What can hang from each mark
kozi: finet terelin
vili: terelin
terelin: fibib kozi ragem tigusa vili
finet: ragem tigusa
tigusa: finet terelin
fibib: terelin
ragem: terelin

Every row comes from one small tree of marks. The marks that hang from a mark follow it in brackets, in alphabetical order. Every link used is in the known rows. Which tree was each row made from?
Known rows
finet{ragem tigusa{terelin{fibib kozi}}}: [ 0.12 -0.34  0.21 -0.21 -0.04 -0.04 -0.09  0.06 -0.19  0.24  0.00  0.46
 -0.04 -0.20 -0.20 -0.02 -0.02 -0.18 -0.36  0.10 -0.45 -0.18 -0.27  0.11]
ragem{terelin{tigusa vili}}: [ 0.25 -0.28  0.06  0.14  0.17  0.11 -0.74  0.07 -0.14  0.04 -0.01  0.09
  0.03 -0.24 -0.19 -0.01 -0.02  0.03 -0.27 -0.27 -0.39  0.02 -0.28  0.36]
fibib{terelin{ragem vili}}: [ 0.31 -0.32  0.04 -0.01  0.22  0.12 -0.14  0.11 -0.09  0.01 -0.10  0.22
 -0.03 -0.13 -0.21 -0.01 -0.02 -0.17 -0.14 -0.24 -0.40 -0.10 -0.32  0.30]
fibib{terelin{tigusa}}: [ 0.23 -0.20  0.04 -0.11  0.04  0.03 -0.46  0.02 -0.30  0.06 -0.03  0.32
 -0.03 -0.25 -0.18 -0.02 -0.04 -0.19 -0.09 -0.20 -0.51 -0.32 -0.35  0.28]
ragem{terelin}: [ 0.17 -0.13  0.10 -0.04  0.18  0.06 -0.20 -0.07 -0.03  0.02 -0.10  0.23
  0.12 -0.37 -0.27 -0.18 -0.07 -0.03  0.09 -0.26 -0.60 -0.08 -0.36  0.15]
kozi{terelin{ragem vili}}: [ 0.31 -0.31  0.06  0.02  0.27  0.06 -0.14 -0.15  0.07  0.13 -0.01  0.23
 -0.14 -0.06  0.00 -0.06 -0.07  0.26 -0.21  0.02 -0.46  0.15 -0.46  0.23]
kozi{terelin{fibib tigusa{finet}}}: [ 0.24 -0.22  0.36 -0.05 -0.07  0.01 -0.50 -0.15 -0.12  0.19  0.07  0.34
 -0.19 -0.14  0.11 -0.23 -0.15  0.31 -0.42  0.11 -0.43 -0.20 -0.45  0.12]
finet{tigusa}: [ 0.11 -0.16  0.04 -0.24  0.15 -0.02 -0.37 -0.03 -0.22  0.22  0.03  0.57
  0.02 -0.30 -0.09 -0.14  0.00  0.03 -0.12  0.00 -0.51 -0.09 -0.39  0.21]
terelin{fibib kozi ragem tigusa{finet}}: [ 0.34 -0.49  0.31  0.08 -0.18  0.16 -0.26  0.03 -0.11  0.08 -0.01  0.05
 -0.15 -0.11 -0.11 -0.15 -0.10  0.02 -0.56  0.07 -0.44 -0.10 -0.26  0.14]
kozi{finet{ragem{terelin{tigusa}}}}: [ 0.14 -0.13  0.06  0.03  0.05  0.13 -0.38  0.11 -0.06  0.10 -0.11  0.25
  0.02 -0.11 -0.25  0.08 -0.16 -0.03 -0.24 -0.17 -0.47 -0.05 -0.37  0.29]
terelin{ragem}: [ 0.27 -0.26  0.08 -0.10  0.11  0.07  0.05 -0.09 -0.05  0.07 -0.06  0.31
  0.01 -0.23 -0.09 -0.12 -0.08 -0.02 -0.09  0.01 -0.53  0.00 -0.39  0.12]
kozi{terelin{tigusa vili}}: [ 0.28 -0.28  0.01  0.02  0.19 -0.02 -0.66 -0.14 -0.09  0.21  0.10  0.23
 -0.18 -0.10  0.07 -0.02 -0.04  0.28 -0.31  0.03 -0.43  0.08 -0.43  0.35]
finet{ragem{terelin}}: [ 0.15 -0.14  0.07 -0.09  0.11  0.09  0.00  0.03  0.01  0.06 -0.17  0.41
  0.12 -0.31 -0.35 -0.18 -0.12 -0.05  0.02 -0.22 -0.54 -0.03 -0.36  0.16]
terelin{fibib kozi ragem tigusa vili}: [ 0.40 -0.59  0.08  0.18 -0.04  0.19 -0.47  0.11  0.01  0.06  0.01 -0.05
 -0.16 -0.06 -0.07  0.06 -0.05  0.02 -0.66 -0.02 -0.36  0.16 -0.17  0.25]
tigusa{finet terelin{fibib kozi}}: [ 0.26 -0.31  0.38 -0.12 -0.07 -0.05 -0.03 -0.11 -0.16  0.17  0.02  0.11
 -0.10 -0.23 -0.14 -0.18 -0.01 -0.19 -0.16  0.13 -0.53 -0.30 -0.33  0.07]
fibib{terelin{kozi ragem}}: [ 0.29 -0.35  0.01 -0.03  0.10  0.11  0.11  0.01 -0.07 -0.03 -0.14  0.10
 -0.05 -0.15 -0.37 -0.04 -0.02 -0.25  0.00 -0.23 -0.65 -0.16 -0.32  0.20]
vili{terelin{fibib tigusa}}: [ 0.29 -0.39  0.29  0.06 -0.01 -0.02 -0.51 -0.08 -0.17  0.06 -0.06  0.20
 -0.13 -0.32  0.07 -0.08 -0.11  0.10 -0.43  0.15 -0.41 -0.13 -0.46  0.07]
fibib{terelin{tigusa vili}}: [ 0.29 -0.28 -0.01 -0.01  0.14  0.05 -0.66  0.11 -0.26  0.08  0.00  0.24
 -0.08 -0.17 -0.16  0.04  0.01 -0.16 -0.23 -0.23 -0.38 -0.18 -0.31  0.42]
fibib{terelin}: [ 0.21 -0.13  0.04 -0.19  0.14  0.01 -0.12 -0.01 -0.15  0.05 -0.09  0.39
  0.00 -0.29 -0.22 -0.12 -0.04 -0.22  0.13 -0.22 -0.59 -0.27 -0.39  0.20]
fibib{terelin{kozi}}: [ 0.25 -0.25 -0.03 -0.11  0.11  0.03 -0.07 -0.03 -0.10  0.04 -0.10  0.17
 -0.07 -0.24 -0.34 -0.10  0.00 -0.25  0.13 -0.24 -0.70 -0.19 -0.33  0.25]
tigusa{finet terelin}: [ 0.22 -0.15  0.34 -0.22  0.08 -0.13 -0.03 -0.18 -0.31  0.21  0.03  0.32
 -0.01 -0.28 -0.10 -0.18  0.01 -0.18  0.05  0.15 -0.50 -0.37 -0.45  0.16]
terelin{kozi}: [ 0.26 -0.28 -0.06 -0.12  0.09  0.00 -0.07 -0.13 -0.01  0.15 -0.04  0.16
 -0.08 -0.27 -0.21 -0.13  0.00 -0.09  0.04 -0.01 -0.71  0.03 -0.36  0.20]

Which tree is each row?
[ 0.29 -0.30  0.36 -0.08  0.01  0.04  0.10 -0.07 -0.10  0.08  0.00  0.25
  0.02 -0.22 -0.01 -0.01 -0.09 -0.18 -0.27  0.08 -0.42 -0.24 -0.35 -0.04] -> tigusa{terelin{fibib ragem}}
[ 0.35 -0.42  0.19  0.14  0.08  0.13 -0.53 -0.03  0.02  0.12  0.06  0.17
 -0.18 -0.01  0.13  0.03 -0.13  0.32 -0.66  0.04 -0.30  0.09 -0.35  0.18] -> kozi{terelin{fibib ragem tigusa vili}}
[ 0.17 -0.25  0.17 -0.04  0.04  0.09  0.06  0.02 -0.02  0.08 -0.17  0.20
  0.01 -0.25 -0.49 -0.30 -0.06 -0.06  0.00 -0.17 -0.60 -0.07 -0.32  0.24] -> tigusa{finet{ragem{terelin{kozi}}}}
[ 0.26 -0.33  0.11 -0.07 -0.01  0.03 -0.46  0.08 -0.22  0.22  0.00  0.41
 -0.13 -0.12 -0.10 -0.14 -0.04  0.04 -0.42  0.11 -0.27  0.00 -0.33  0.41] -> terelin{tigusa{finet{ragem}} vili}
[ 0.26 -0.42 -0.06  0.16  0.08  0.15 -0.49  0.15 -0.05  0.07 -0.08  0.04
 -0.02 -0.14 -0.41  0.01 -0.02 -0.04 -0.33 -0.25 -0.44  0.15 -0.21  0.42] -> finet{ragem{terelin{kozi tigusa vili}}}
[ 0.21 -0.24  0.16 -0.16 -0.10  0.01 -0.25  0.01 -0.25  0.20 -0.04  0.49
 -0.09 -0.20 -0.13 -0.21 -0.09  0.00 -0.29  0.12 -0.40 -0.16 -0.38  0.27] -> terelin{tigusa{finet{ragem}}}
[ 0.29 -0.34 -0.09 -0.03  0.21  0.04 -0.27  0.06 -0.07  0.08 -0.08  0.08
 -0.12 -0.15 -0.32 -0.03  0.04 -0.22 -0.01 -0.27 -0.57 -0.05 -0.29  0.38] -> fibib{terelin{kozi vili}}
[ 0.24 -0.36  0.16  0.15 -0.06  0.17 -0.53  0.06 -0.02 -0.01 -0.05 -0.03
  0.01 -0.26 -0.27 -0.08 -0.08 -0.04 -0.35 -0.25 -0.55 -0.06 -0.20  0.15] -> ragem{terelin{fibib kozi tigusa}}
[ 0.19 -0.20  0.18 -0.16 -0.09  0.03 -0.25  0.12 -0.34  0.11 -0.10  0.50
 -0.07 -0.16 -0.27 -0.18 -0.07 -0.18 -0.19 -0.11 -0.39 -0.39 -0.37  0.32] -> fibib{terelin{tigusa{finet{ragem}}}}
[ 0.28 -0.39  0.11  0.14  0.13  0.18 -0.40  0.11  0.17  0.02 -0.08 -0.05
 -0.03 -0.24 -0.30 -0.09 -0.05 -0.01 -0.26 -0.30 -0.50  0.13 -0.20  0.21] -> ragem{terelin{fibib kozi vili}}
[ 0.34 -0.39  0.04  0.08  0.12  0.14 -0.48  0.15 -0.25  0.00 -0.04  0.16
 -0.05 -0.07 -0.17  0.09 -0.01 -0.15 -0.35 -0.22 -0.32 -0.14 -0.29  0.39] -> fibib{terelin{ragem tigusa vili}}
[ 0.09 -0.14  0.12 -0.10  0.27  0.05 -0.24 -0.10 -0.05  0.24  0.01  0.42
 -0.15  0.02  0.02  0.08 -0.10  0.30 -0.26  0.07 -0.51 -0.01 -0.53  0.20] -> kozi{finet{tigusa} terelin{ragem}}
[ 0.17 -0.20  0.08  0.00  0.02  0.10 -0.33  0.08 -0.14  0.05 -0.10  0.33
  0.09 -0.27 -0.30 -0.09 -0.11 -0.03 -0.20 -0.20 -0.45 -0.07 -0.32  0.23] -> finet{ragem{terelin{tigusa}}}
[ 0.29 -0.29  0.26 -0.09  0.10 -0.03 -0.31 -0.02 -0.09  0.17  0.07  0.23
 -0.05 -0.22  0.04  0.01 -0.02 -0.14 -0.28  0.06 -0.35 -0.13 -0.32  0.13] -> tigusa{terelin{fibib vili}}
[ 0.32 -0.39  0.22  0.06  0.08  0.12 -0.47  0.15 -0.33  0.03 -0.04  0.17
 -0.08 -0.05 -0.19 -0.04  0.00 -0.10 -0.39 -0.17 -0.28 -0.25 -0.31  0.42] -> fibib{terelin{ragem tigusa{finet} vili}}
[ 0.11 -0.06  0.08 -0.07  0.15  0.13 -0.05  0.07  0.08  0.10 -0.17  0.33
  0.02 -0.16 -0.29 -0.01 -0.17 -0.05 -0.01 -0.18 -0.55 -0.01 -0.40  0.20] -> kozi{finet{ragem{terelin}}}
[ 0.22 -0.28  0.23 -0.18 -0.02 -0.11  0.22 -0.11 -0.21  0.23 -0.04  0.27
 -0.08 -0.19 -0.30 -0.15  0.01 -0.24 -0.02  0.16 -0.56 -0.24 -0.37  0.21] -> tigusa{finet{ragem} terelin{kozi}}
[ 0.20 -0.21  0.44 -0.23 -0.11 -0.05  0.12 -0.02 -0.17  0.20 -0.04  0.50
 -0.03 -0.22 -0.08 -0.20 -0.11 -0.17 -0.24  0.18 -0.36 -0.34 -0.39  0.03] -> tigusa{finet{ragem} terelin{fibib}}
[ 0.13 -0.22  0.36 -0.11  0.08  0.05 -0.19  0.07 -0.19  0.19  0.03  0.35
 -0.04 -0.05  0.03  0.18 -0.07 -0.11 -0.45  0.11 -0.34 -0.26 -0.37  0.06] -> kozi{finet{tigusa{terelin{fibib ragem}}}}
[ 0.21 -0.41  0.19 -0.07  0.11 -0.03 -0.48  0.07 -0.19  0.24  0.11  0.21
 -0.08 -0.17 -0.12  0.06  0.07 -0.12 -0.42  0.02 -0.38 -0.09 -0.22  0.24] -> finet{tigusa{terelin{fibib kozi vili}}}
[ 0.23 -0.19  0.21 -0.11 -0.01  0.01 -0.44  0.03 -0.38  0.08 -0.03  0.34
 -0.06 -0.21 -0.20 -0.17 -0.03 -0.15 -0.13 -0.15 -0.45 -0.43 -0.38  0.32] -> fibib{terelin{tigusa{finet}}}
[ 0.08 -0.30  0.15 -0.06  0.01  0.15 -0.25  0.19  0.00  0.09 -0.12  0.40
  0.06 -0.25 -0.40 -0.15 -0.09  0.01 -0.34 -0.24 -0.49 -0.03 -0.22  0.14] -> finet{ragem{terelin{fibib kozi}} tigusa}
[ 0.29 -0.32  0.25  0.06 -0.02  0.11 -0.32 -0.12  0.00  0.09  0.03  0.25
 -0.14 -0.09  0.11 -0.05 -0.18  0.27 -0.53  0.07 -0.42 -0.04 -0.41  0.04] -> kozi{terelin{fibib ragem tigusa}}
[ 0.30 -0.41  0.08  0.06  0.06  0.05 -0.60  0.11 -0.30  0.11 -0.01  0.03
 -0.18 -0.09 -0.30 -0.07  0.06 -0.17 -0.25 -0.19 -0.43 -0.21 -0.26  0.50] -> fibib{terelin{kozi tigusa{finet} vili}}
[ 0.32 -0.42 -0.09  0.07  0.11  0.06 -0.60  0.10 -0.20  0.07 -0.01  0.02
 -0.14 -0.12 -0.28  0.06  0.05 -0.20 -0.22 -0.25 -0.49 -0.09 -0.24  0.46] -> fibib{terelin{kozi tigusa vili}}
[ 0.37 -0.51  0.23  0.08  0.07  0.08 -0.05  0.01 -0.01  0.09  0.02 -0.05
 -0.09 -0.10 -0.11  0.08 -0.01 -0.18 -0.40  0.05 -0.40 -0.01 -0.23  0.14] -> tigusa{terelin{fibib kozi ragem vili}}
[ 0.27 -0.25  0.28 -0.12  0.16 -0.11 -0.23 -0.10 -0.28  0.22  0.07  0.24
 -0.06 -0.21 -0.07 -0.11  0.05 -0.14 -0.09  0.12 -0.38 -0.23 -0.41  0.30] -> tigusa{finet terelin{vili}}
[ 0.21 -0.13 -0.01 -0.04  0.32  0.00 -0.37 -0.15  0.12  0.26  0.04  0.23
 -0.25  0.01  0.07  0.07 -0.09  0.25 -0.12  0.06 -0.52  0.15 -0.52  0.31] -> kozi{finet terelin{vili}}
